Each row was made from one walk, in order. Every step used is in the known rows, and no mark comes twice. Write each row's walk.
Known rows:
vides-kavu-naned-lofa-befef: [-2.42  2.70 -0.15 -0.74 -0.62  0.75 -0.27 -1.11 -0.29  2.63 -2.45 -1.01
 -2.22  4.49  2.01  0.06  0.45  1.53 -0.57  1.78 -1.42  1.06]
vides-kavu-naned-lofa-befef-rupe: [-4.13  2.78 -0.57 -0.82 -0.38  0.86 -1.19 -1.95 -0.98  2.72 -2.44 -2.15
 -1.76  4.13  1.89 -0.37 -0.44  1.55 -0.85  2.22 -1.08  1.02]
lofa-naned-rupe-vides: [-0.90  2.78  0.15  0.09  0.80  0.19 -2.47  0.37 -0.60  1.15 -3.00 -0.17
 -3.48  1.15  0.12  0.37 -0.70  0.27  0.76  1.14 -2.69  1.07]
kavu-naned-rupe-vides: [-1.65  2.46  0.53 -0.50 -1.22  1.06 -1.57  0.04  0.14  1.64 -2.65  1.14
 -3.85  1.10  0.53 -0.97 -0.33  0.24  0.47  1.43 -2.33  1.98]
befef-rifed-naned-rupe-vides-kavu: [-2.76  2.40  0.22 -0.06  0.70 -0.28 -1.94  0.54 -0.40  1.48 -2.06  0.03
 -3.25  2.34 -0.12  0.39 -1.79  0.75 -0.49  1.77 -1.49 -0.13]
naned-lofa-befef: [-0.43  1.47 -0.35 -0.85  0.28 -0.33 -0.76 -0.95 -0.60  1.76 -2.24 -0.89
 -2.96  3.27  2.09  0.07 -0.28  0.97  0.25  2.08 -1.84  0.59]
rifed-befef-rupe-vides-kavu-naned: [-4.38  2.80 -1.85 -1.20 -1.31  0.85 -0.85 -0.34 -0.56  1.09 -2.03  0.82
 -3.94  2.23  0.72 -0.53 -0.99  1.33 -1.49  1.11 -1.47  2.91]
kavu-naned-rupe-befef-rifed: [-2.35  1.44  1.05  1.04 -1.04  0.97 -2.71 -0.67 -0.29  1.04 -2.10  0.57
 -5.14  2.33  2.08 -1.23 -0.94  0.43  0.15  1.88 -1.20  0.94]
befef-rupe-vides: [-2.17  1.27 -1.15 -0.75 -0.13  0.06 -1.73 -0.46 -0.18  0.41 -1.88  0.07
 -4.14  0.70  1.00 -0.76 -1.13  1.20  0.27  1.73 -1.73  1.46]
lofa-naned: [-0.86  1.92 -0.37  0.41  0.90  0.09 -2.14  0.07 -1.22  0.32 -2.25 -1.45
 -3.01  1.96  0.54  0.88 -0.52  0.62  0.02  0.30 -2.27  1.19]
rupe-vides-kavu-naned-lofa: [-2.17  3.09  0.06 -2.01 -1.02  0.94  0.30 -0.49  0.62  1.86 -2.01  0.27
 -2.89  2.89  1.21 -0.54  0.79  1.73 -0.82  2.09 -1.41  2.33]
kavu-naned-rupe-befef: [-2.12  1.99  0.91  0.60 -0.86  1.39 -2.43 -0.07 -0.19  1.27 -2.43  0.51
 -4.21  2.21  1.59 -1.16  0.08  0.00  0.77  1.42 -1.94  1.07]
rifed-naned-lofa: [-1.03  2.16  0.40 -1.31  1.20  0.00 -0.70 -0.06 -0.92  1.20 -1.47 -1.67
 -2.18  2.50  0.10  0.17 -0.56  0.97 -1.10  1.54 -2.58  1.31]
lofa-befef-rifed: [-0.72  0.20 -0.75  0.76 -0.29 -0.44 -1.91 -0.88 -0.70  0.87 -2.19 -0.36
 -4.65  2.69  2.48  0.43 -1.44  1.04  0.27  1.68 -0.99  0.16]
kavu-naned: [-1.59  1.45 -0.16 -0.03 -0.98  1.09 -1.46 -0.20 -0.31  0.88 -1.94 -0.08
 -3.42  1.81  0.99 -0.49 -0.23  0.84 -0.13  0.54 -1.69  2.19]
rifed-vides-kavu-naned-lofa: [-2.02  2.46 -0.53 -2.04 -0.55  0.33  0.02 -0.06  0.65  1.01 -2.00 -0.93
 -2.71  4.22  1.93  0.26  0.65  1.74 -1.23  1.64 -1.32  1.52]
befef-rifed-vides-kavu: [-1.70  0.55 -1.55 -0.59 -0.16 -0.83 -1.39  0.54  0.36 -0.35 -1.69 -0.67
 -4.35  3.68  2.16  1.07 -1.07  1.87 -0.48  1.26 -0.18 -0.19]
rifed-naned: [-1.15  1.48 -0.11 -0.10  0.90  0.41 -1.49  0.76 -1.00  0.36 -1.62 -0.98
 -2.77  1.72 -0.19  0.72 -0.77  0.38 -0.51  0.54 -2.49  0.89]
kavu-naned-lofa-befef: [-1.10  2.15  0.29 -0.81 -0.71  0.73 -0.67 -1.35 -0.32  2.24 -2.69 -0.66
 -2.96  3.14  2.23 -0.50  0.32  0.80 -0.46  1.88 -2.13  1.97]
rupe-befef-rifed-naned: [-1.45  0.74  0.12  0.79  0.57  0.26 -1.97  0.11 -0.70 -0.07 -1.49 -0.34
 -5.05  2.11  1.49  0.38 -0.87  0.54 -1.06  1.34 -1.94  0.41]
lofa-naned-rupe: [-1.22  2.66  0.37  0.67  1.20 -0.11 -3.09  0.24 -1.53  1.04 -2.58 -1.51
 -2.44  2.15  0.11  0.44 -1.24  0.36  0.85  0.63 -2.09  0.67]

Write each row's walk:
[-2.14  2.49 -0.36 -0.57 -0.03 -0.05 -1.74  0.64  0.23  1.37 -2.35  0.65
 -3.03  2.34  0.35 -0.11 -0.64  0.89  1.24  1.59 -1.11 -0.12]  naned-rupe-vides-kavu
[-1.79  0.78  0.64  0.97 -0.07 -0.16 -3.13 -0.11 -0.34  0.42 -1.89  0.49
 -5.12  2.46  2.09 -0.66 -1.42  0.51  0.90  1.95 -0.93 -0.24]  naned-rupe-befef-rifed
[-1.63  2.17  0.69 -1.37 -0.80  0.75 -0.55 -0.93 -0.13  1.53 -1.55 -0.68
 -2.72  2.61  1.28 -0.83  0.02  1.36 -0.85  1.66 -1.83  2.52]  kavu-naned-lofa
[-2.39  1.19 -0.80  0.00 -1.18  0.67 -1.29  0.19  0.96 -0.01 -2.29  0.27
 -5.74  3.84  3.29  0.44  0.34  1.26 -1.10  1.48 -0.45  0.78]  rupe-befef-rifed-vides-kavu-naned
[-1.25  2.50  0.34 -0.43  0.79  0.27 -1.85  0.91 -0.52  1.33 -2.59  0.25
 -3.37  0.86 -0.51 -0.09 -0.90 -0.14  0.17  1.46 -3.10  0.76]  rifed-naned-rupe-vides
[-1.58  1.85  0.57 -0.03  0.65 -0.31 -2.24  0.28 -0.57  1.10 -2.10  0.44
 -4.13  0.99  0.02 -0.17 -1.86  0.33 -0.44  1.86 -2.33  0.76]  befef-rifed-naned-rupe-vides
[-2.61  2.44 -0.50 -0.35 -0.86  0.63 -1.74  0.75  0.20  1.12 -2.84 -0.47
 -2.81  3.68  1.11  0.33 -0.26  0.91  0.10  0.91 -1.19  0.50]  rifed-vides-kavu-naned-rupe
[-3.06  2.42 -1.30 -1.56  0.22 -0.29 -0.78 -1.34 -0.23  2.20 -2.57 -0.87
 -2.76  3.30  2.01 -0.08 -0.36  1.63 -0.17  2.96 -1.40  0.24]  naned-lofa-befef-rupe-vides-kavu
[-3.48  1.71 -1.63 -0.99 -0.07  0.03 -1.57 -0.14 -0.07  0.78 -1.76 -0.34
 -3.28  1.85  0.87 -0.11 -0.78  1.58  0.10  1.58 -0.96  0.58]  befef-rupe-vides-kavu
[-2.38  1.87 -0.30 -1.62 -0.77 -0.17 -0.21 -0.61  0.57  0.99 -1.60 -0.85
 -3.80  4.40  2.65  0.08 -0.33  2.26 -1.71  2.07 -0.45  1.49]  befef-rifed-vides-kavu-naned-lofa
[-0.41  0.00 -1.15 -0.12 -0.29 -0.37 -1.71  0.43  0.67 -1.02 -2.03  0.41
 -6.55  2.60  3.40  0.51 -0.39  1.03 -0.32  1.66 -0.91  0.23]  rupe-befef-rifed-vides
[-2.43  2.31 -0.49 -0.73 -1.24  1.19 -0.54  0.18  0.66  1.21 -2.27  0.82
 -3.46  2.19  0.92 -0.05  0.60  1.21 -0.29  1.08 -1.47  1.90]  rupe-vides-kavu-naned
[-0.99  1.53 -0.30  0.97  0.94 -0.52 -3.33  0.26 -0.53 -0.10 -2.92 -0.78
 -5.76  2.89  2.38  0.73 -0.95  0.16  0.07  1.42 -1.64 -0.06]  lofa-naned-rupe-befef-rifed-vides
[-4.06  2.53 -1.03 -0.78 -0.93  1.27 -1.31 -0.73 -0.07  1.27 -2.18 -0.29
 -3.28  1.95  0.93 -0.55 -0.28  1.50 -0.67  1.51 -1.27  1.80]  befef-rupe-vides-kavu-naned
[-2.08  1.76 -1.26 -0.70 -1.02  0.62 -0.84  0.68  0.43  0.43 -2.42 -0.47
 -3.42  3.46  1.68  0.82  0.41  1.37 -0.77  0.47 -1.22  1.23]  rifed-vides-kavu-naned
[-2.96  1.27 -1.84 -0.53 -0.10 -0.38 -2.04 -0.21 -1.47  0.04 -1.23 -0.25
 -3.74  1.99  0.85 -0.56 -2.32  1.18 -0.54  0.93 -1.45  1.96]  rifed-befef-rupe
[-1.53  1.39  0.46 -0.40 -0.86  0.39 -0.85 -1.99 -0.39  2.17 -2.17 -0.64
 -3.92  3.24  2.94 -0.52 -0.76  1.40 -1.01  2.46 -1.45  1.69]  kavu-naned-lofa-befef-rifed
[-2.03  3.55 -0.05 -0.15  0.84  0.02 -2.34  0.50 -0.54  1.39 -3.03 -0.34
 -2.59  2.47 -0.04  0.60 -0.44  0.74  0.59  1.14 -1.98  0.28]  lofa-naned-rupe-vides-kavu
[-1.58  2.08  0.60  0.67  0.93  0.59 -2.67  0.92 -0.89  0.79 -2.35 -0.53
 -3.59  1.92  0.32 -0.04 -0.46 -0.58  0.41  1.30 -2.66  0.00]  rifed-naned-rupe-befef
[-1.19  0.17 -0.20  0.58 -0.39 -0.15 -2.14 -0.23 -0.12 -0.23 -1.41  0.38
 -5.63  2.22  2.71 -0.25 -0.71  0.92  0.14  1.82 -0.77  0.45]  rupe-befef-rifed
[-3.75  2.33 -1.42 -0.35 -0.96  1.42 -1.37 -1.20 -0.32  2.17 -3.29 -0.17
 -3.39  2.39  1.80 -0.22  0.01  0.99 -0.47  1.88 -1.62  1.08]  lofa-befef-rupe-vides-kavu-naned
[-1.77  1.17  0.20  0.54 -1.11  0.67 -2.56 -0.10  0.50  0.38 -2.72  0.45
 -5.97  2.67  2.90 -0.53 -0.38  0.43 -0.19  1.77 -1.21  0.70]  kavu-naned-rupe-befef-rifed-vides
[-2.44  2.21 -0.42 -0.75  1.46  0.03 -1.51 -1.43 -1.87  1.97 -2.38 -2.67
 -2.02  2.90  1.01  0.20 -1.18  0.59 -1.05  2.24 -2.66  0.71]  rifed-naned-lofa-befef-rupe
[-4.16  3.16 -0.19 -2.04 -0.76  0.90 -0.62 -1.50  0.12  2.01 -1.84 -0.62
 -2.68  2.51  1.16 -1.09 -0.14  2.08 -1.09  2.48 -1.31  2.17]  befef-rupe-vides-kavu-naned-lofa
[-1.98  1.49  0.75  0.57  0.92 -0.28 -2.78 -0.09 -1.33  0.93 -1.70 -0.99
 -3.07  2.07 -0.06  0.07 -2.47  0.39 -0.45  1.54 -1.74  0.28]  befef-rifed-naned-rupe
[-2.40  1.22 -0.92 -0.32 -1.20  0.38 -1.26  0.00  0.35  0.22 -1.90 -0.44
 -4.25  3.66  2.28  0.59 -0.57  1.80 -1.30  0.98 -0.32  0.93]  befef-rifed-vides-kavu-naned
[-3.56  2.23 -2.52 -1.19 -0.26 -0.36 -1.13  0.21 -0.50  0.46 -1.62  0.62
 -3.87  2.27  0.82 -0.12 -1.66  1.54 -0.82  1.41 -1.28  1.64]  rifed-befef-rupe-vides-kavu
[-0.69  1.22 -0.30 -1.08 -0.92  0.05 -0.52 -1.54  0.31  1.47 -2.82 -0.66
 -4.88  3.76  3.66  0.03 -0.34  1.25 -1.45  2.25 -1.55  1.60]  kavu-naned-lofa-befef-rifed-vides
[-2.25  1.13 -0.72  0.17  0.03 -0.54 -2.43  0.72  0.57  0.02 -2.37  0.02
 -5.14  3.95  2.68  0.32 -0.85  0.90  0.42  1.97 -0.09 -1.14]  naned-rupe-befef-rifed-vides-kavu
